Known rows, with every step that occurs:
sazuma > zarif: [ 11  12 -15  -2   0   5  -9   4  10   4  -4  -1   5  -1  10   4   6   8
   6  13   5   6  -8   1]
rapa > boni > pabuv > kebil > zeni: [ 13   4 -22 -11  -9 -17   7  -7 -23  -9  -1  10  -4  16  -5 -13   8  -8
 -13   3  14 -22   5   3]
kebil > zeni > sazuma > zarif: [  4 -26 -19 -11  -5  11  -1  -2   4  11  -4  10   9 -12  14  14  -3   2
  14  17  -9  -3 -11 -10]
netibam > kebil > zeni > sazuma > zarif > boni: [-24  -8  -9 -16  -4   5   9  -6  -7   9  -6  20   6 -12  16  10  -1 -12
   8   8  -5   2  -1 -16]
sazuma > zarif > boni > pabuv > kebil: [-10  39  14 -14   3  -3   5  -3   2   0   0  11   6  19   6 -25  22 -10
  -1  17  14  -4  10  -2]
rapa > boni: [ 28  14 -46   7  -7  -4 -11  -4   8  -7  -3 -14  -6  -1   4  12  -4   2
  -6   0   6   2  -6  23]
pabuv > kebil > zeni > sazuma > zarif > boni: [-14  -2   5 -20  -1  -1  11 -10  -5  13  -3   8   9   4  13  15  -3 -16
   8  22   2  -2   9  -3]
rapa > boni > pabuv > kebil: [ 17  19 -21   2  -8  -5   1  -4  -3 -11   0   1  -5  19  -1 -14  14  -2
 -10   1  11 -11  11  12]
sazuma > zarif > boni > pabuv: [  0  35  -4 -11   4   4  -5  -1  13   0   0  10   6   4  10 -26  20  -8
   1  16   8  -3  -9  -3]
zarif > sazuma > zeni > kebil > netibam > boni: [  2 -49  62  38  22  30   5  -2  -7   8   4 -21   1  -7 -12  -1 -19  -7
   6  -7  -2  16  -7  12]
rapa > boni > netibam > kebil: [ -2  11 -55   4 -11  -7  -5   3  -3 -15  -4  -1  -7  -4 -13  11 -15  10
 -10 -20   1   5  16  13]
netibam > kebil: [ -4  12 -18  -5  -5  -4  -2   8  -4  -4  -4   3  -7   3   5   5   7  13
  -4 -14   2   7   4 -13]
zeni > kebil > netibam > boni: [  4  -7  51  33  16   0   0  -1  -3   0   5 -13  -3 -16  -6   6 -18  -9
  -8 -15  -7   7 -17   9]
pabuv > kebil > zeni: [  4   3  -7 -20  -4 -23   8   2 -21   3  -2   1  -4  15  -2   9   1   3
  -5   5  13 -10   6  -8]
rapa > boni > pabuv > kebil > netibam: [  5  19  16  27 -10   2   2  -7   0 -12   3  -6  -3  16 -14 -15  14  -9
  -9  -6   0  -9   3   9]
pabuv > kebil: [  6  19  -6 -10  -1 -11   0   4  -2   1  -1  -8  -5  18   1   9   6   9
  -2   1   9   2  13   2]
netibam > kebil > zeni: [ -8  -4 -20 -17  -7 -15   6   6 -25  -1  -6  13  -6  -1   2   5   2   7
  -6 -10   5  -5  -2 -21]
sazuma > zeni > kebil: [ -2 -21   7   0  17   2   0   5  -6   9   1  -4  -4  -1   8   6   4  14
   9 -10   3  12   3   1]
zeni > sazuma > zarif: [  8 -10 -16  -1  -3  21  -8   1  23   9  -3   1   8  -9  17  14   5   7
  17  14 -12   8  -6   1]
boni > pabuv: [ 14  16 -18 -10  -1   0  -9   6  10  -5   1   5  -4   7   3 -22  22   8
  -1   0   1  -7  -8  -9]
zarif > sazuma: [ 20   1 -21  -5   3  16 -12   5  12   4  -2 -11  -2   9  -3   4   3   9
   5   4   7   8   0   3]
zarif > boni > netibam: [ -2  33 -34 -17   4 -16  -8   2  16  -4   2 -12  -3   3  -8   6 -10   4
  -4  -2   4   8   6  14]
zeni > kebil: [  6  10  -1  -3  15  -4  -6   4   0   5   2   3  -5  -4   7   8   2  10
   0 -14   3   7   1  -1]
boni > pabuv > kebil > netibam: [ -8  19  37  13  -4   0   3   2   3  -6   5  -2  -2  20 -12 -21  22   0
  -4  -6  -2  -8   4 -13]
kebil > netibam: [  4  13  11  18  -3   2  -7   3  13  -1   2 -15  -2   2  -7   6   5   5
   1  -5  -8   6 -14  -1]
kebil > netibam > boni: [ 14  -2  28  28  -1   0  -4   0   8  -5   2 -24  -3  -8  -8   3 -14  -7
  -8  -1  -9   4 -25  13]
pabuv > kebil > netibam > boni > rapa: [  4  -5  40  21  -6 -18   1  -3   2  -8   5 -16  -2 -13  -4   5 -27  -9
 -13   2   4   3   8  26]

Rows:
[  4   4  45  27  -1  -6   6  -2  -5  -4   2 -24  -3   7 -12   6 -13  -9
 -11   0  -1   2  -5  13]  pabuv > kebil > netibam > boni
[ 19  14 -61   3  -8  -9 -11   0  11 -12  -1 -13  -4  -2 -12  13 -18   7
  -7  -6   3   3   6  28]  rapa > boni > netibam
[ 13 -28 -13  -1   4  23  -4   5   6   8  -2 -16   0  12  -2  -1   5  12
  14   9   8  13   3   5]  zarif > sazuma > zeni
[  2  -6  56  29  16   6   1  -1  -2  -5   8   1  -2 -12  -7 -23   0 -11
  -9 -16  -9  -5 -18  -1]  zeni > kebil > netibam > boni > pabuv
[  0   4   2 -23  -4 -17   8   3 -21  -2   0  14  -3  18  -4 -19  17   1
  -7   3  12 -21   5 -18]  boni > pabuv > kebil > zeni
[ -8 -21   7 -17  -5  11  10  -2  -7   7  -1  24  10   6   8 -12  15  -3
  10  17  -3 -17   6 -20]  boni > pabuv > kebil > zeni > sazuma > zarif
[-16 -29 -11 -10  -8  13   7   1 -11   8  -8  22   7 -13  14  12   0   2
  11   3  -9  -1  -1 -24]  netibam > kebil > zeni > sazuma > zarif
[-10 -33  45  27  19  32   0   2  -2  10   4 -12   2   2 -10   1   2   6
  15 -12  -2  18   3  -2]  zarif > sazuma > zeni > kebil > netibam
[ -8 -27 -58  -7 -16  -1   4  -4  -9  -8  -5   9  -3 -14  -7  21 -24   2
  -2 -15 -11  -3  12   3]  rapa > boni > netibam > kebil > zeni > sazuma
[ -6  17  29  18  -4  -5   2   1   2  -1   3 -16  -2  16 -11   8   7   2
  -2  -4  -1   3   6  -1]  pabuv > kebil > netibam
[ 12  -1  35  26  -1   4  -2   1   8  -9   4 -10  -2  -5 -11 -26   2 -11
 -10  -2  -9  -7 -27   3]  kebil > netibam > boni > pabuv
[-13  16  14 -12   1  14   5  -6  17   7   2  12   9  11  14 -15  19 -12
   9  18  -3  -2  11  -3]  zeni > sazuma > zarif > boni > pabuv > kebil
[  3 -15  45  26  11  -9  -7  -3   3  -4   9  -3  -2 -35   1   6 -31  -7
 -10 -13  -3   7  -3  24]  zeni > kebil > netibam > boni > rapa
[-14 -22  41  25  15  10   3   2  -2   7   4 -10   0  -5  -3   4   4   7
  10 -16  -7  14  -4  -2]  sazuma > zeni > kebil > netibam
[ -7  -4  -6 -22   0  10   3  -8   8   8  -1  21  10  -7  15 -17  12 -15
  10  20  -6 -12 -12 -12]  kebil > zeni > sazuma > zarif > boni > pabuv
[ -6   8  34  23  13   2  -5   2   2   3   5  -5  -2  -7  -4   8   3   3
   1 -19  -7  10  -7  -3]  zeni > kebil > netibam
[ 25  -8 -14  -2  -4 -19 -11   1  11  -8   2  -9  -4 -25  12   3 -28  -1
 -11   7   7   4  -4  29]  netibam > boni > rapa
[ -7  33 -26 -12   4  -5  -7   1  16   0  -1  -3   7  -3  -5   3 -10  -1
   2  11   6  10   5  14]  sazuma > zarif > boni > netibam
[-14  23  14 -25   2 -14  12  -5 -19   3  -1  19   7  17   3 -24  15 -17
  -3  19  18 -15   5 -12]  sazuma > zarif > boni > pabuv > kebil > zeni
[-20 -28 -36 -20  -9  -2   4   6  -7  -1  -2  13  -1 -12  -6  16 -15  11
   3 -14 -14  -3  12 -20]  boni > netibam > kebil > zeni > sazuma
[  5  20   3 -12  -2  -7   1   4  -1  -4   2   5  -4  22  -1 -20  23   7
  -4   1   8 -10  10  -9]  boni > pabuv > kebil
[-26 -30 -26 -16  -8  10   6   4  -8   3  -6  21   9 -17  -2  13 -15   8
   9  -3 -12  -1  11 -20]  boni > netibam > kebil > zeni > sazuma > zarif
[ 10 -25 -27 -16  -6   0  -2  -1   4   7  -2   1  -1  -8  10  17  -3   5
   9   5 -11  -5 -10  -8]  kebil > zeni > sazuma
[-30  -8 -32 -27  -6  -9   7   0  -4   0  -2  12  -2 -10  -3  15 -17  -3
   0 -11 -10   1  13 -11]  zarif > boni > netibam > kebil > zeni > sazuma
